What can hang from each mark
D: M R V
V: D N
M: D K N
R: D
N: M
K: R
S: V

Each row was made from one small tree. The marks that hang from a mark follow it in brackets, in alphabetical order. Every link used is in the known rows. Write each row's tree.
Known rows
N(M(D K)): [-1.98  1.27 -1.53 -0.09  1.15  0.29 -1.08  1.53  0.41  0.04  0.59  1.00
 -0.58  2.34  0.97 -0.62  0.37 -0.79  1.06 -0.75  0.14  0.43  3.56  1.07
  0.48 -0.67 -1.25]
D(M V): [ 0.25  1.79 -2.32  0.11  2.66 -0.48 -0.34  2.88 -0.14  3.84  1.30 -1.64
 -1.56  1.69  0.39 -0.90  0.70 -1.13  2.05  1.13 -0.53 -0.70 -2.99  0.52
  0.11  0.64 -0.18]
M(D(V(N)) K): [-0.66  1.58  0.19  0.37  0.49 -0.09 -2.95  1.18  0.11  0.29  0.70  1.72
 -1.44 -5.15  1.38 -2.01  0.58 -0.65  1.99 -1.68  1.31  0.40  0.13  0.44
 -0.17  1.31  1.19]
D(R V(N(M(K)))): [ 0.77  1.30 -2.10  1.42  3.75 -0.58 -1.71  2.85  0.00  3.61  1.74 -0.43
 -1.61 -1.21  1.81 -1.20  0.35  0.27  2.16 -0.51 -0.58 -1.45  2.34 -2.59
  0.01  3.46  0.11]
V(D N): [-0.39  1.65  3.47  2.01 -1.59  0.37 -0.05  1.82 -1.50 -3.11  1.49 -1.97
  0.91 -1.07  1.14 -1.69  1.51 -0.15  0.89  0.55  1.58 -1.01 -0.30 -5.75
 -1.82 -1.45 -0.79]
R(D(M(K N) V)): [-0.77  1.09  1.44  0.97  0.12  0.17 -1.60  3.38 -0.31  1.79  0.00  0.52
 -1.80  3.58  1.10 -2.55  0.24 -0.28  2.75  0.47  0.81 -0.22 -0.03  0.86
 -0.78 -0.59  1.15]
V(N(M(D(R) K))): [ 0.75  1.35  0.84  1.29  0.85  0.03 -1.21  1.66 -0.24 -1.13  1.46 -0.67
  0.10 -0.30  1.47 -1.45  0.75 -0.40  1.14 -0.81  1.35 -0.05  3.45 -1.85
 -0.63  0.81 -1.28]
K(R): [-3.06  0.59  0.97  1.28  0.90 -0.17  0.29  0.74 -0.95  1.82  1.49 -0.25
 -1.98  1.09 -0.01 -1.25  0.64 -0.02  2.17  0.24  0.76 -0.99  2.39 -1.06
  0.26 -0.10 -1.25]
N(M(D(V))): [-2.35  0.97 -0.63 -0.71  2.84  0.11 -0.47  2.16  0.24  2.09  1.31  0.07
 -0.56  3.68  1.00 -0.19  0.58 -0.85  2.28  0.30  0.17  0.11  3.84  0.45
  0.09 -0.05 -0.19]
S(V): [-2.62  0.78 -1.75  0.82  1.40  0.55  0.02  1.28 -0.95  1.51  1.29  0.02
 -0.23 -2.92  0.62 -1.23 -0.28  0.21  0.58  0.23 -2.05  0.07 -0.18  0.54
 -0.13 -1.57 -1.76]
M(N): [-0.25  1.40  1.75  0.24  2.47 -0.03 -0.39  2.55 -0.44 -0.66  0.72  0.48
  0.03 -0.56  0.72 -1.69 -0.13 -1.32  2.06 -0.72  2.43  0.03  1.27  0.99
 -0.63 -1.86 -0.88]
R(D(M(K))): [-1.00  1.27  1.45  1.39 -1.88  0.67 -0.87  2.03 -0.57  0.30  0.22 -0.55
 -1.40  5.19  0.48 -1.86  0.25 -0.02  1.20  0.91  0.18 -0.29 -0.79  0.68
 -0.38 -1.16  0.26]
S(V(D N(M))): [-2.28  0.55  0.36  1.77  0.28  0.65  0.18  2.13 -1.32 -0.45  1.42 -1.05
  0.99 -1.86  1.59 -1.65  0.79  0.54  0.82  0.74 -1.42 -0.22  2.12 -3.46
 -1.63 -2.33 -2.48]
K(R(D)): [-3.96  0.23  3.35  1.67 -0.54  0.28  0.04  1.02 -1.19  1.93  1.13  0.12
 -2.37  4.01  0.25 -1.87  0.59  0.66  2.79  0.75  1.05 -0.86  3.74 -1.23
 -0.31 -0.43  0.06]
S(V(N(M))): [-1.46  0.45 -1.14  1.38  1.82  0.35 -0.02  1.95 -1.04  0.77  1.69 -0.58
  0.68 -2.11  1.31 -1.64  0.18  0.17  0.82  0.11 -1.49  0.08  2.44 -1.56
 -0.84 -1.22 -2.61]
M(D(V) K N): [-0.63  1.53  1.47 -0.30  2.11 -0.09 -3.13  2.47  0.53  0.10 -0.13  2.87
 -1.42 -5.79  1.64 -2.34  0.08 -1.31  3.20 -2.35  2.88  0.99  1.79  3.22
 -0.66 -0.29  1.31]
R(D): [-2.35  0.95  2.90  0.94 -1.24  0.74 -0.48  1.58 -0.95  0.29  0.70  0.07
 -1.00  4.80  0.50 -1.70  0.07  0.39  1.56  0.75  0.44 -0.43  0.88 -0.69
 -0.39 -1.06  1.00]
V(D(R) N): [ 0.40  1.89  3.88  2.37 -1.21  0.42 -0.33  1.90 -1.21 -1.75  1.63 -2.46
  0.31 -1.29  1.40 -1.20  1.34  0.47  0.94  0.73  1.35 -1.41  0.74 -5.48
 -1.83 -0.17 -0.50]
K(R(D(M(N) V))): [-2.87  0.16  3.15  1.38  0.57 -0.09 -0.31  2.24 -0.83  3.43  0.91 -0.29
 -2.70  3.92  0.57 -2.16  0.78  0.27  3.99  1.16  1.40 -0.74  3.36 -0.19
 -0.78 -0.23  0.35]

Which tree is each row?
[-2.03  0.81  2.50  0.29  2.05 -0.34 -2.92  2.17  0.32  1.32 -0.01  3.00
 -2.39 -5.52  1.56 -2.69  0.45 -0.83  4.33 -2.12  3.36  0.70  3.91  2.91
 -0.72 -0.05  0.90]
M(D(V) K(R) N)
[-1.70  0.79  0.69  2.48 -0.89  0.49 -0.23  1.85 -1.37 -0.02  1.16 -1.36
  0.02 -3.95  1.35 -2.13  1.05  0.53  0.97  0.71 -1.02 -0.29  0.23 -2.36
 -1.72 -2.06 -2.46]
S(V(D(M(K(R))) N))
[ 2.38  2.41 -0.45  1.38  1.66 -0.06 -1.22  2.70  0.48  1.33  0.39 -1.66
 -1.57 -0.58  0.93 -1.00 -0.07 -0.70  1.11  0.14  1.09 -0.58 -0.36  3.11
 -0.19  0.42 -1.33]
D(M(K N) R)
[-2.91  0.41 -2.18  1.21  0.84 -0.02 -0.56  1.93 -0.18  0.97  0.51  1.06
 -1.38  4.50  0.81 -1.42  0.38 -0.05  1.32 -0.44 -0.60 -0.50  4.39 -1.00
  0.68 -0.70 -2.04]
N(M(K(R(D))))
[-2.67  1.17 -0.27  1.20 -0.34  0.81  0.44  1.93 -1.09  0.75  0.96 -1.32
  0.05 -1.68  0.81 -1.00  0.50  0.26  0.62  1.55 -1.94 -0.23 -1.20 -0.44
 -1.05 -2.91 -1.98]
S(V(D(M)))
[ 0.42  1.93 -4.19  0.57  2.11 -0.61 -1.34  2.68  0.14  3.13  0.66 -0.36
 -2.04 -0.51  0.58 -1.41  0.59 -1.09  1.42  0.06 -0.93 -0.64 -3.45  0.89
  0.67  0.87 -0.53]
D(M(K) V)
[ 0.85  2.02  3.60  2.04 -1.93  0.37  0.29  2.31 -1.29 -2.57  1.44 -3.30
  0.97  0.66  0.97 -1.40  1.83 -0.56  0.86  1.38  1.53 -0.94 -1.35 -4.47
 -2.03 -1.68 -1.37]
V(D(M) N)
[-0.64  1.23  3.89  0.89 -0.70  0.66 -0.32  2.83 -0.63  0.37  0.34 -1.10
 -0.87  5.80  0.63 -1.81  0.27 -0.32  2.16  1.44  1.65  0.01  0.64  1.26
 -1.17 -1.79  0.51]
R(D(M(N)))
[ 0.00  1.77  1.69  0.06  2.52 -0.03 -3.40  2.47  0.84  1.36  0.09  2.27
 -1.99 -6.10  1.96 -1.84 -0.14 -0.68  3.36 -2.14  2.71  0.54  2.77  3.67
 -0.65  1.03  1.60]
M(D(R V) K N)
[ 0.96  1.53 -0.44  1.26  3.39 -0.54 -1.46  2.49 -0.36  3.64  2.03 -1.13
 -1.59 -2.16  1.47 -1.20  0.36  0.31  2.26 -0.09  0.01 -1.57  0.80 -2.53
 -0.16  3.51  0.96]
D(R V(N))
[ 1.47  2.41 -3.67  1.13  2.67 -0.53 -1.77  2.80  0.56  4.84  0.92 -1.36
 -2.98 -0.88  1.04 -0.71  0.22 -0.26  1.56  0.34 -1.29 -1.29 -2.30  1.41
  0.69  2.86 -0.03]
D(M(K) R V)
[-1.47  1.42 -1.31  0.16  1.47  0.34 -1.26  1.63  0.60  0.74  0.67  0.54
 -0.99  2.00  1.14 -0.31  0.23 -0.37  1.10 -0.55  0.08  0.09  4.10  1.33
  0.49  0.32 -1.04]
N(M(D(R) K))
[-0.46  1.69  2.66 -0.03  0.65  0.29 -2.55  1.80  0.40 -1.89 -0.17  2.42
 -0.74 -4.92  1.34 -2.10  0.00 -1.31  2.29 -2.19  3.39  1.22  1.96  3.80
 -0.71 -1.46  0.22]
M(D K N)
[ 1.23  2.19 -2.08  0.64  3.19 -0.44 -0.74  2.89  0.28  5.48  1.50 -2.75
 -2.41  1.26  0.83 -0.17  0.39 -0.32  2.22  1.55 -0.90 -1.37 -1.70  1.10
  0.24  2.72  0.30]
D(M R V)
[-0.01  1.54  2.91  2.12 -0.15  0.35 -0.02  2.58 -0.88 -1.42  1.60 -2.51
  0.60  1.99  1.71 -0.82  1.43  0.38  1.04  0.92  0.87 -1.35  3.10 -5.63
 -1.71 -0.29 -1.36]
V(D(R) N(M))
[-1.20  1.76  2.05 -0.50  1.96  0.29 -1.61  1.35  0.24  3.10  1.54 -0.45
 -1.88 -1.61  1.03 -0.23  0.29 -0.15  2.83  0.20  1.04 -0.15  1.61  1.76
 -0.31  2.03  2.12]
M(D(R V))
[-0.20  0.97 -2.62  0.78  3.02 -0.69 -1.35  2.70 -0.37  1.85  1.51  0.50
 -0.73 -0.61  1.37 -1.83  0.66 -0.59  1.92 -0.71 -0.25 -0.81  0.99 -3.22
  0.02  1.48 -0.35]
D(V(N(M(K))))
[-3.10  0.40  3.27  1.67 -0.78  0.22  0.27  1.38 -1.06  2.37  1.05 -1.05
 -2.37  5.23  0.15 -1.62  0.82  0.42  2.72  1.42  1.01 -0.79  2.75 -0.26
 -0.47 -0.54 -0.38]
K(R(D(M)))
[-0.32  1.10  2.54  1.18 -0.45  0.20 -0.87  2.90 -0.82  1.85  1.02 -1.37
 -1.38  4.96  1.03 -2.17  0.75  0.03  2.50  1.47  0.66 -0.54 -0.10 -1.27
 -1.13  0.21  1.23]
R(D(M V(N)))
[-3.00  0.32 -2.62  1.08  1.69 -0.23 -0.84  2.27 -0.09  1.99  0.57  1.45
 -1.74  4.17  0.97 -1.51  0.45  0.01  1.81 -0.49 -0.85 -0.63  4.53 -1.28
  0.72 -0.12 -1.53]
N(M(K(R(D(V)))))
[-2.05  0.83  1.24  1.92 -0.38  0.65 -0.06  1.77 -1.57 -0.76  1.42 -1.04
  0.76 -4.02  1.35 -1.82  0.74  0.49  0.71  0.59 -0.97 -0.21  0.35 -3.18
 -1.68 -2.26 -1.85]
S(V(D N))
[-2.99  0.59 -1.67  0.17  2.20 -0.17 -1.35  1.86  0.33  2.24  0.74  1.51
 -1.78  1.77  1.11 -1.03  0.69 -0.46  2.43 -0.60  0.04  0.06  4.88  0.48
  0.51  0.34 -0.89]
N(M(D(V) K(R)))
[-1.89  0.41  1.25  1.67  1.01 -0.35 -2.11  2.61 -0.30  0.64 -0.26  2.92
 -2.28 -1.77  1.26 -3.26  0.07 -0.21  3.16 -1.82  2.12 -0.23  3.38  0.73
 -0.35 -0.88 -0.19]
M(K(R(D(V))) N)
[-0.49  1.30  2.65  1.23 -1.13  0.56 -1.02  2.73 -0.46 -0.06 -0.07 -0.25
 -1.23  4.45  0.76 -2.24  0.15 -0.27  1.80  0.54  1.31  0.02  0.18  1.37
 -0.85 -1.75  0.17]
R(D(M(K N)))
[-0.66  1.32  1.46  2.17 -0.21  0.72 -0.04  2.12 -1.18  0.42  1.51 -2.53
  0.25 -3.24  1.47 -1.42  0.80  0.74  0.77  1.40 -1.17 -0.47  0.09 -2.14
 -1.90 -1.45 -1.91]
S(V(D(M R) N))
[-1.45  1.02  1.41  2.19 -0.07  0.75 -0.24  1.86 -1.37  0.14  1.51 -1.44
  0.35 -4.58  1.59 -1.54  0.50  0.96  0.82  0.64 -1.24 -0.58  0.99 -2.91
 -1.67 -1.22 -1.65]
S(V(D(R) N))
[ 1.82  2.05 -0.33  0.46  4.26 -0.54 -1.01  3.82  0.44  4.94  1.11 -2.17
 -2.09  0.36  1.27 -0.76  0.20 -0.74  3.21  0.98  0.73 -1.00 -0.29  2.02
 -0.54  1.80  0.46]
D(M(N) R V)
[-0.39  0.64  0.75  2.05  0.21 -0.11 -0.81  2.00 -0.83 -0.95  1.31 -0.23
 -0.16  2.04  1.28 -2.41  0.90 -0.06  1.40 -0.57  1.04 -0.53  3.99 -3.58
 -0.59  0.05 -1.65]
V(N(M(K(R(D)))))
[ 0.22  1.36 -1.86  0.83  2.97 -0.90 -1.46  3.42  0.16  3.41  0.40  0.22
 -2.34 -1.15  0.99 -2.25  0.65 -1.24  3.14 -0.29  1.01 -0.57 -0.70  1.49
 -0.07  0.23 -0.75]
D(M(K(R) N) V)
[-1.28  0.94  1.83  2.43 -1.12  0.12 -0.35  2.32 -1.10 -2.54  1.14 -0.87
  0.39  0.65  1.53 -1.81  1.77  0.00  0.99  0.07  0.98 -0.99  2.94 -6.02
 -1.43 -1.32 -2.13]
V(D N(M(K(R))))
